What can hang from each mark:
W: Y
E: A L
L: N
A: E
V: A J
Y: N
D: E
N: D J L

Every row comes from one small tree of marks. The marks that hang from a mark follow it in brackets, in alphabetical order. Every link used is in the known rows. Which tree was each row made from?
Known rows:
L[N[D[E] J]]: [ -7  -1  -9   5   1   0   4  -2   0  -9  -2 -28   3   3  -5   2   4  12
   2]
V[A[E[L[N[D]]]] J]: [  1  13   7   6   6  28   4   0  19  14  -4  17  -1  19   7 -10  26  -5
   4]
Y[N]: [ -6 -16  10  -2  -5   1  -3 -10   6  -1  10   8   2  -6  11   7  -2  27
  -4]
W[Y[N[D L]]]: [  0   3   4  -4  -7  -9   6 -16   2   5   8 -28  -8 -16   0   9 -18  -3
   5]
L[N[D[E[A]] J]]: [  0  -5  -5   4   7   6   4  12  -8 -12  -8  19   4   1  -4   6   1 -18
   0]
Y[N[D[E[A]] J L]]: [ 11   2  -1   0  -3 -10   4  10  -6 -13  -1  21  -2  -3  -7   4 -24 -49
   4]
A[E[L[N]]]: [-2 -8  9  2  8 15 -7 -5  8  0  0  2  5  9 13  0 36 37 -7]
A[E[L[N[D J]]]]: [  2   6   1   4   6   9  -4  -4   1   5   4 -36   1   7   1   4  28  -3
   1]
V[J]: [-13  -2   9   5  -7  11   3  -8  15  10  -2  33   0  -1  11 -10 -18  32
   0]
V[A J]: [-13  -4  16   3  -8  17   6  -3  16   9  -7  54   0   5  14 -11 -14  22
   5]
W[Y[N]]: [ -8  -9  12  -5  -7  -6  -1 -12  10   0   6  -4  -2 -11  16  10  -5  44
  -3]
Y[N[D[E] J L]]: [  4   6  -6   1  -7 -16   4  -4   2  -9   4 -29  -3  -1  -7   1 -20 -17
   7]
E[A L[N[D J]]]: [  4 -10   1  -2   8  18  -6   2  -9  12   4   3   3  -6   1   8  11 -36
  -1]
W[Y[N[D J L]]]: [  1   3   5  -3  -8 -10   4 -15   4   6   9 -45  -7 -16   3  11 -22 -16
   8]
N[D[E[A]] J L]: [  4   7  -3   2  -4 -12   8  12 -15 -11 -11  29  -2  -3 -13  -2 -31 -41
   5]
E[A L]: [ -1 -11  11  -5   0   4  -7   5  -9   7  -2  51   2  -5   6  -2  -3   1
  -7]
N[D L]: [ -6   1   2   0  -7  -5   9 -11 -11   6   2  -8  -4 -11 -11   1 -24 -12
   5]

Which tree is each row?
[  3 -15   1   0   8  11 -10  11   3  -7  -7  29   7   6  10  -2  15   6
  -6]
D[E[A L[N[J]]]]
[ -9  -9   0   3   1  12   2 -10  -2   5   6 -32   3  -7   0  10   4  -2
   4]
L[N[D J]]
[ -3  10  -7   3  -9 -17   8  -1  -8  -8  -6 -21  -3  -1 -14  -5 -27 -10
   7]
N[D[E] J L]
[ 10   1  -2  -1   0 -10   7   9  -7 -13  -3  37  -2  -3  -9   2 -21 -35
   0]
Y[N[D[E[A]] L]]
[  5  16  -8  -5  -7 -25  -4  -3   6   1   5 -53  -6  -1  -1   0  -5  15
   1]
W[Y[N[D[E[L]] J]]]
[ 12   7  -5  -4  -1 -14  -5  13  -6  -4   3   9  -2   2  -5   0  -7 -33
  -2]
Y[N[D[E[A L]] J]]
[ 10  12  -5  -7   0 -18  -1  10  -4  -3  -1  12  -6  -3  -3   0  -6  -4
  -5]
W[Y[N[D[E[A L]]]]]
[  4  16  -9  -6  -5 -24  -1  -3   4   1   5 -37  -7  -1  -2  -3  -2  26
  -2]
W[Y[N[D[E[L]]]]]
[ -2  -1  17   5   7  34  -2   0  28   9  -7  40   3  21  22 -11  33  24
   0]
V[A[E[L[N]]] J]
[  0   5   0   3   7   9  -2  -5  -1   5   3 -20   1   7  -2   2  31   9
  -3]
A[E[L[N[D]]]]
[ -1  14 -11   0  -7 -21  -2   3  -8   1   0 -34  -2   4 -12  -9 -11   5
   2]
N[D[E[L]] J]
[  5  11  -7  -1  -2 -16  -2  16 -15  -2  -6  16  -2   2 -10  -6 -13 -26
  -1]
N[D[E[A L]] J]
[ -8  -2  -9   4   3   2   7  -2  -3  -9  -3 -13   3   2  -8   0   7  24
  -1]
L[N[D[E]]]
[ -3  -7  -3  -1   4  13  -6 -11  -1  15   9 -46   2  -4   0   4  15  -5
   2]
E[L[N[D J]]]
[  5   9 -10  -4  -4 -18  -3  -1   0  -1   8 -26  -3   4  -8  -5   0  10
  -2]
Y[N[D[E[L]]]]
[  3 -10   1  -3  10  18  -4   1 -11  11   3  19   3  -6  -2   5  14 -23
  -4]
E[A L[N[D]]]
[ -2  -5  -5   3   8   7   7  11 -10 -12  -8  37   4   1  -7   3   3  -7
  -4]
L[N[D[E[A]]]]
[ -3 -11  -3   1   3   6 -10  -2  10  -4  -1 -21   7   8  10  -5  20  36
  -3]
D[E[L[N[J]]]]
[  3 -16   1  -1  10  12  -7  10   1  -8  -8  45   7   6   7  -5  19  19
  -9]
D[E[A L[N]]]
